Known rows, with every way that one mark hangs from another:
[k_127 [k_486 [k_827 [k_422 k_864] k_541]] k_889]: [-0.32  0.06 -0.17 -0.25 -0.12 -0.17 -0.02  0.16 -0.20  0.01  0.29  0.08
  0.03 -0.19  0.30 -0.13  0.15 -0.11 -0.11 -0.17]
[k_422 k_827]: [-0.13  0.09  0.17  0.11  0.10  0.05  0.14  0.27 -0.19  0.01 -0.07  0.11
 -0.08 -0.22  0.22  0.09  0.27 -0.10  0.02 -0.11]
[k_348 [k_889 [k_127 [k_486 [k_827 k_422 k_541] k_864]]]]: [-0.28  0.06  0.15 -0.13 -0.15 -0.15 -0.06  0.18 -0.07  0.08  0.21  0.21
 -0.27 -0.41  0.26 -0.28  0.03 -0.24 -0.03 -0.10]
[k_889 [k_127 [k_486 k_827 k_864]]]: [-0.29  0.00  0.12  0.01 -0.07  0.13 -0.10 -0.09  0.08  0.27  0.09  0.15
 -0.32 -0.34  0.14 -0.03  0.23 -0.16  0.01 -0.17]
[k_348 [k_889 [k_127 [k_486 [k_827 k_422] k_864]]]]: [-0.23  0.00  0.22 -0.05 -0.20 -0.03 -0.11  0.02  0.10  0.09  0.15  0.21
 -0.22 -0.36  0.22 -0.21  0.15 -0.35  0.01 -0.19]
[k_864 k_486]: [ 0.00  0.10  0.10  0.17 -0.03  0.17 -0.02  0.06 -0.03  0.18 -0.04 -0.07
 -0.24 -0.22  0.25  0.22  0.35 -0.16 -0.05 -0.06]
[k_348 [k_889 [k_127 [k_486 k_827 k_864]]]]: [-0.24  0.03  0.18  0.04 -0.12  0.12 -0.09 -0.06  0.19  0.21  0.12  0.11
 -0.29 -0.32  0.11 -0.13  0.17 -0.18  0.05 -0.25]
[k_127 k_889]: [ 0.03  0.15  0.02  0.06 -0.04  0.31  0.08  0.15  0.01 -0.01  0.01  0.06
 -0.08 -0.23  0.18  0.16  0.14 -0.08 -0.05 -0.18]
[k_541 [k_827 [k_422 k_864]]]: [-0.39  0.09  0.13 -0.08  0.17 -0.20 -0.01  0.04 -0.28 -0.18 -0.07  0.12
  0.04 -0.12  0.40 -0.09  0.39 -0.19 -0.06  0.01]
[k_864 [k_486 [k_127 k_889] k_827]]: [-0.04  0.16 -0.05  0.18 -0.30  0.33 -0.18 -0.07 -0.01  0.18  0.22 -0.03
 -0.30 -0.28  0.10  0.05  0.34 -0.08  0.02 -0.24]
[k_486 [k_827 k_422 k_541] k_864]: [-0.32  0.11  0.13 -0.09  0.00 -0.23  0.01  0.13 -0.28 -0.03  0.09  0.22
 -0.24 -0.33  0.41 -0.10  0.18  0.01 -0.14  0.10]
[k_827 k_486]: [-0.19 -0.11  0.26 -0.04  0.05  0.01  0.04  0.17 -0.08  0.14 -0.14  0.06
 -0.15 -0.25  0.35  0.18  0.27 -0.07  0.04 -0.01]
[k_127 [k_486 [k_827 k_541] k_864] k_889]: [-0.25  0.11 -0.17 -0.12  0.03  0.08 -0.04  0.05 -0.12  0.14  0.25  0.09
 -0.32 -0.37  0.17 -0.01  0.11  0.02 -0.15 -0.20]
[k_127 [k_486 [k_827 k_422 k_541] k_864] k_889]: [-0.24  0.08 -0.10 -0.21 -0.06 -0.06 -0.07  0.14 -0.22  0.00  0.29  0.17
 -0.26 -0.41  0.28 -0.09  0.11 -0.13 -0.18 -0.14]
[k_486 [k_827 k_422 [k_541 k_864]]]: [-0.26  0.15  0.14 -0.03 -0.02 -0.22  0.06  0.06 -0.23  0.05  0.09  0.23
 -0.12 -0.27  0.39 -0.20  0.03  0.07 -0.15  0.22]
[k_127 [k_486 k_827 k_864] k_889]: [-0.19  0.05 -0.09 -0.03 -0.03  0.20 -0.11 -0.12  0.04  0.15  0.19  0.07
 -0.28 -0.31  0.11  0.07  0.24 -0.09 -0.08 -0.28]
[k_348 [k_889 k_127]]: [-0.01  0.13  0.27  0.13 -0.14  0.21  0.10  0.20  0.15  0.07 -0.06  0.11
 -0.08 -0.25  0.16 -0.03  0.08 -0.18  0.09 -0.14]
[k_827 [k_422 k_348 k_864] k_486 k_541]: [-0.39 -0.02  0.21 -0.37 -0.01 -0.42 -0.15  0.26 -0.38 -0.15  0.00  0.14
  0.14 -0.15  0.56 -0.04  0.13 -0.09  0.18  0.18]
[k_348 k_889]: [-0.07  0.10  0.22  0.12 -0.01  0.13  0.09  0.12  0.04 -0.01 -0.09  0.03
 -0.06 -0.21  0.23  0.05  0.17 -0.09  0.04 -0.09]
[k_889 [k_127 [k_486 [k_827 k_541]]]]: [-0.37 -0.02  0.07 -0.09 -0.13  0.00  0.05  0.19 -0.06  0.27  0.17  0.09
 -0.19 -0.40  0.15 -0.05  0.07 -0.08 -0.07 -0.13]
[k_889 k_127]: [-0.07  0.09  0.22  0.10 -0.07  0.22  0.07  0.17  0.06  0.12 -0.09  0.14
 -0.12 -0.28  0.20  0.07  0.14 -0.16  0.06 -0.07]

Rows:
[-0.35  0.04  0.05 -0.07 -0.03  0.01 -0.04  0.08 -0.08  0.27  0.16  0.14
 -0.38 -0.40  0.18 -0.13  0.12 -0.04 -0.04 -0.10] -> [k_889 [k_127 [k_486 [k_827 k_541] k_864]]]
[-0.08  0.11  0.16  0.14 -0.13 -0.09 -0.07 -0.14 -0.03  0.18  0.11  0.09
 -0.22 -0.22  0.32 -0.07  0.25 -0.13 -0.14  0.10] -> [k_541 [k_864 [k_486 [k_827 k_422]]]]
[-0.07  0.16  0.04 -0.12 -0.05  0.00 -0.16  0.18 -0.30  0.05  0.11  0.26
 -0.29 -0.37  0.42 -0.25 -0.03 -0.01  0.07  0.14] -> [k_827 k_422 [k_486 [k_127 k_889]] [k_541 k_864]]
[-0.19  0.12 -0.10 -0.16 -0.07 -0.07 -0.02  0.06 -0.15  0.08  0.29  0.17
 -0.16 -0.32  0.27 -0.18 -0.05 -0.07 -0.20 -0.02] -> [k_127 [k_486 [k_827 k_422 [k_541 k_864]]] k_889]
[-0.35  0.20  0.08 -0.13  0.11 -0.22 -0.03  0.29 -0.39 -0.17  0.03  0.12
  0.16 -0.06  0.32 -0.05  0.15  0.03  0.19  0.04] -> [k_422 k_348 [k_827 k_541] k_864]
[-0.38  0.07  0.07 -0.06  0.10 -0.21 -0.07  0.31 -0.45  0.13 -0.01  0.13
 -0.17 -0.18  0.35 -0.18  0.34  0.09  0.23  0.01] -> [k_422 [k_827 [k_486 k_127] k_541] k_864]
[-0.06  0.30 -0.07  0.04 -0.21  0.29 -0.41 -0.11 -0.10 -0.04  0.16 -0.05
 -0.04 -0.07  0.18  0.03  0.28 -0.15  0.29 -0.13] -> [k_422 k_348 [k_864 [k_486 [k_127 k_889]]]]
[-0.40  0.10  0.26 -0.09 -0.20 -0.06 -0.37 -0.18 -0.24 -0.18  0.10  0.25
 -0.14 -0.35  0.35 -0.10  0.22 -0.13  0.16  0.10] -> [k_486 k_127 [k_827 [k_422 k_348]] k_864]
[-0.12  0.37 -0.13 -0.03 -0.13  0.08 -0.29  0.22 -0.39 -0.08  0.27  0.03
 -0.06 -0.10  0.17 -0.10  0.20 -0.05  0.27 -0.13] -> [k_422 k_348 [k_827 k_541] [k_864 [k_486 [k_127 k_889]]]]
[-0.28  0.24  0.06 -0.12 -0.17 -0.16 -0.36  0.08 -0.43 -0.12  0.13  0.05
 -0.07 -0.19  0.43 -0.13  0.24 -0.17  0.22  0.14] -> [k_827 [k_422 k_348 [k_864 [k_486 k_127]]] k_541]
[-0.06  0.09  0.04  0.00 -0.01  0.28 -0.25  0.01 -0.11  0.13 -0.01  0.15
 -0.42 -0.36  0.27  0.01  0.25 -0.03  0.17 -0.12] -> [k_827 [k_486 [k_127 k_889] k_864]]
[-0.13  0.22 -0.13  0.16 -0.27  0.21 -0.24 -0.16  0.00  0.19  0.21 -0.05
 -0.18 -0.11  0.11 -0.04  0.43 -0.03  0.10 -0.23] -> [k_422 [k_864 [k_486 [k_127 k_889] k_827]]]
[-0.26  0.15  0.05 -0.12  0.07 -0.25  0.06  0.25 -0.31 -0.07 -0.01  0.13
  0.02 -0.13  0.47 -0.08  0.18 -0.06 -0.02  0.12] -> [k_827 [k_422 k_864] k_541]
[-0.29  0.23  0.02 -0.21 -0.25  0.00 -0.31  0.03 -0.35 -0.24  0.31  0.27
 -0.17 -0.39  0.33 -0.17  0.02 -0.04  0.10  0.01] -> [k_486 [k_127 k_889] [k_827 [k_422 k_348] k_541] k_864]
[-0.25 -0.04  0.35 -0.32 -0.10 -0.31 -0.07  0.38 -0.29 -0.22  0.02  0.14
  0.06 -0.31  0.49 -0.05 -0.04 -0.18  0.13  0.11] -> [k_827 [k_422 [k_348 k_889]] k_486 k_541]
[-0.21  0.16 -0.08 -0.08  0.03 -0.05 -0.09  0.38 -0.38  0.08  0.12  0.13
 -0.13 -0.18  0.27 -0.16  0.24  0.08  0.22 -0.14] -> [k_422 [k_827 [k_486 [k_127 k_889]] k_541] k_864]
[-0.25  0.14  0.04  0.12 -0.19  0.03 -0.11  0.03 -0.25  0.23  0.17 -0.02
 -0.38 -0.35  0.20 -0.03  0.29  0.06 -0.02  0.00] -> [k_864 [k_486 k_127 [k_827 k_541]]]
[-0.34  0.02  0.11 -0.17 -0.10 -0.14 -0.06  0.16 -0.16  0.13  0.19  0.24
 -0.31 -0.44  0.31 -0.17  0.10 -0.19 -0.08 -0.05] -> [k_889 [k_127 [k_486 [k_827 k_422 k_541] k_864]]]
